Each row was made from one path, in order. Every step used is in the known rows, and no mark comes twice. Write each row's path.
In the rows, zero is written as 128.
Known rows
busu, zozag: [112 137 132 118 108 103  77 121 123 133 155 132 139 165 150 142 103 114
 145 129 131 105 145 153 119 128 124 137  96  80]
rapana, robi, sukel, zufo, zozag, vazeg: [ 94 119 161 160 127 117 166 107 169 128 129 122 133 111  55 191 168  60
 158 159 177 128 120 127 116 130 138  91 152 172]
misuk, zufo: [136 147 113 124 141 139 142 103 106 150 131 136 134 155 136 105  90 166
 142 142 128 124 130  71 152 114  99 137 121 150]
misuk, zufo, rapana, robi: [104 121 118 129 101 130  99 121 134 102 122 130 146 121 104  74 156 169
  99 131 118 129 128  67 181 131 128 165 104 153]
rapana, robi, sukel, zufo, zozag, busu: [ 75  98 175 173 141 120 173 126 154 113 141 121  73  75  11 174 164  45
 143 108 145 127  93 133 109 118 133  81 153 106]
misuk, robi, sukel: [136 129 119 154 144 131  93 137 167 150 132 131 143 141 138 184  67 172
 134 116 200 155 126  82 138  94 107 133 141  93]
zufo, rapana, robi: [ 92 115 121 125 101 139  89 132 132  97 127 126 133 125 119 108 153 137
  96 123 114 140 131 145 152 142 144 155  98 110]
zufo, zozag: [129 141 122 102 169 121 218  93  97 132 126 127 116 144 138 128 103 135
 146 132 136 119 147 143 144 166 147 115 121 117]
rapana, zufo, zozag, vazeg: [212 142  94 108 182 125 193  81 100 106 132 135 144 212 146  99 119 140
 153 192 166 113 155 152 175 159 152  88 139 210]
sukel, robi, gotod, zufo, zozag: [161 139 141  99 138 107 213 134 114 163 115 188 134  86 205 123 155  72
 164 135  90 133 124 173  72 148 160 111 147 146]
rapana, robi, misuk, zufo, zozag, vazeg: [125 137 161 100 121 140 203  84  92 135 130  72 145  98  80 128 154 154
 105 177 142 118 130  60 201 156 124 114 170 190]
gotod, zufo, rapana: [140 127 152 143 128 138 110 123 119 114 120 102 148 130 157 111 124 200
 109 145 129 130 155 182  91 146 155 140  89 163]
zozag, zufo: [124 144  64 118 125 144 128 135 113 143 121 136 108 189 195 140 103 125
 148 113 124 132 135 172 149 121  87 119 118  61]
rapana, zufo: [190 138  78 125 164 148 119 113 108 126 122 132 126 199 177  96 104 147
 137 149 127 130 144 167 136 113 121 137 122 159]
misuk, zufo, zozag, robi, sukel: [155 136 125 141 205  94 172 103 165 144 112 126 127 100  44 137 118 152
 146 111 117 108 111  87 178 137 128 105 155 144]
misuk, zufo, rapana: [144 129 109 128 136 127 116 119 121 103 129 120 145 165 139  72 108 182
 107 134 133 109 140  59 166 140 125 148 101 166]
zufo, rapana, robi, gotod: [112 112  99  83  79 126  78 166 126 109 122 197 150 113 127  88 161 132
 109 111  90 140 110 141 130 135 144 151 129 110]
misuk, robi, gotod: [160 142  97  86 118 128 126 161 108 164 131 212 146 137 150 127  72 144
 150 119 144 155 118  72 125 105 114 138 150  96]
gotod, zufo: [133 145 152 141 128 150 137 112 110 160 121 122 141 121 156 144 107 187
 146 155 123 140 146 198  76 120 125 126 111 149]
busu, zozag, robi: [132 140 137 119 137 100  65 132 135 138 151 135 128 124  71 141 118  86
 144 114  78 108 129 163 129 130 131 117 101  66]
robi, sukel, zufo: [116 128 135 168 142 137 110 135 169 138 127 109 109 145 118 182 102  74
 152 119 147 122 121 134  62  90 110 126 132 135]
sukel, robi, gotod, zufo, rapana: [169 125 135 116 105 125  98 167 141 132 121 178 151 105 221  99 162  88
 125 126  84 136 124 159  62 134 157 133 122 150]
robi, gotod: [152 138  97  76 121 139 126 149 101 155 130 200 138 148 162 121  96 126
 154 123 101 133 117 147 102 117 113 125 146 109]
sukel, robi, misuk, zufo: [155 144 145 124 138 159 146 123 110 158 130  70 111 108 202 120 120  63
 105 126 101 119 123  45 141 116  98 137 148 134]
busu, zozag, vazeg: [139 142 144 122  99 112  68 115 125 128 170 135 164 186 130 152 108 116
 156 170 164 103 143 139 135 135 120  92 106 124]

Which path is each row?
[ 87 121  66 126  88 130  83 151 135  97 116 127 118 155 164 106 170 127
 104 103 112 139 131 170 174 141 115 149  99  65] -> zozag, zufo, rapana, robi
[133 120 152 118 183 135 211 104  82 114 154 143  85 132  79 124 103 117
 141 124 140 118 122 139 153 158 134  67 131  93] -> zufo, zozag, busu
[141 113 144 171 168 118  69 155 195  99 119 105 106 110  43 143 138  56
 115  94 101 119 114 136  99 117 140 122 118 144] -> zozag, robi, sukel, zufo, rapana
[ 67 115  78 130  46  84  29 153 149  84 137 123 130 164 167 111 185 115
 112  99 118 106 135 173 167 145 127 154  84  41] -> busu, zozag, zufo, rapana, robi
[114 108 171 168 181 118 191 120 144 109 146 118  71 119  50 167 117  58
 155 111 158 110 105 122  95 125 129  67 150 119] -> robi, sukel, zufo, zozag, busu
[159 143 138  94 129  93 218 132  97 162 113 197 162  96 146 125 100 202
 160 138 146 150 134 113 101 146 159 132 149 148] -> misuk, robi, gotod, zufo, zozag
[122 132 141 177 140 125 111 144 176 148 133 123 122 134 113 188  80  94
 150 115 190 147 125  61  93  82 109 141 135 121] -> misuk, robi, sukel, zufo
[160 127 128 102 103 125 102 155 117 123 117 177 163 120 165  92 132 198
 124 134 103 132 135 179  74 137 155 139 124 165] -> robi, gotod, zufo, rapana
[ 72 118 140 172 108 138  95 137 179 143 123 121 112 101  83 188 154  61
 143 115 133 143 107 142  79  84 109 141 136 122] -> rapana, robi, sukel, zufo
[144 146 137 114 136 160 150 110  90 151 131  64 125 128 152 115  91 168
 100 135 115 112 135  63 153 120  93 146 152 153] -> robi, misuk, zufo
[187 115 112 125 206 128 199  98  84  92 142 143  88 173 106  80 120 125
 141 141 144 112 131 157 167 148 141  75 140 144] -> rapana, zufo, zozag, busu
[125 115 140 177 133 109  82 152 187 100 127 106 132 144 113 147 101 112
 113 104 193 137 131  42 106 108 137 155 115 144] -> misuk, robi, sukel, zufo, rapana
[147 134 150 119 141 170 137 134 112 151 132  67  99 110 214 152 115  32
 100 118  93 134 133 125 115 121 110 129 140  95] -> sukel, robi, misuk
[ 87 114 163 130  91 150 111 144 120  97 122  45 102  83 105 119 171  67
  66 116  92 129 135 117 106 133 144 167 120 142] -> sukel, zufo, rapana, robi, misuk
[130 139 159 125 161 118 222  94  98 146 114 117 131 112 145 136 116 185
 149 154 130 126 154 192 100 163 159 120 115 156] -> gotod, zufo, zozag
[ 96 108 117 163 105 115  57 128 188 104 123 109 154 115 100 123 159 186
  98 117 149 123 112  75 170 110 118 160 130 147] -> misuk, zufo, rapana, robi, sukel
[ 98 113 144 112  97 158  92 138 111 102 124  52 124  94 130 118 156 143
  52 117 102 134 139 141 151 144 136 163 125 115] -> zufo, rapana, robi, misuk
[119 118  90  91  72 115  91 151 128 114 118 196 161 108 112  62 164 162
 112 120  90 129 105  65 160 124 125 163 134 147] -> misuk, zufo, rapana, robi, gotod
[ 86 103  67 161  90 122  42 159 192  96 108 115 125 150 161 150 173 144
 102  89 142 134 118 178 163 119 111 143 127  62] -> zozag, zufo, rapana, robi, sukel
[110 134 134 105  71 138 113 150 114 175 111 196 155  70 127 138 165 166
 149 140  85 159 108 203  72 105 126 138 146 133] -> rapana, robi, gotod, zufo
[136 124 189 140 170 132 212 100  86 129 142 129 101  96  86 128 121 165
 146 145 141 128 133 187 106 153 149  68 125 131] -> gotod, zufo, zozag, busu
[101 133 141 115  98 157 135 117  97 155 123  71 126  84 113 124 140 155
  92 133 104 129 122  74 162 111  96 164 153 137] -> rapana, robi, misuk, zufo
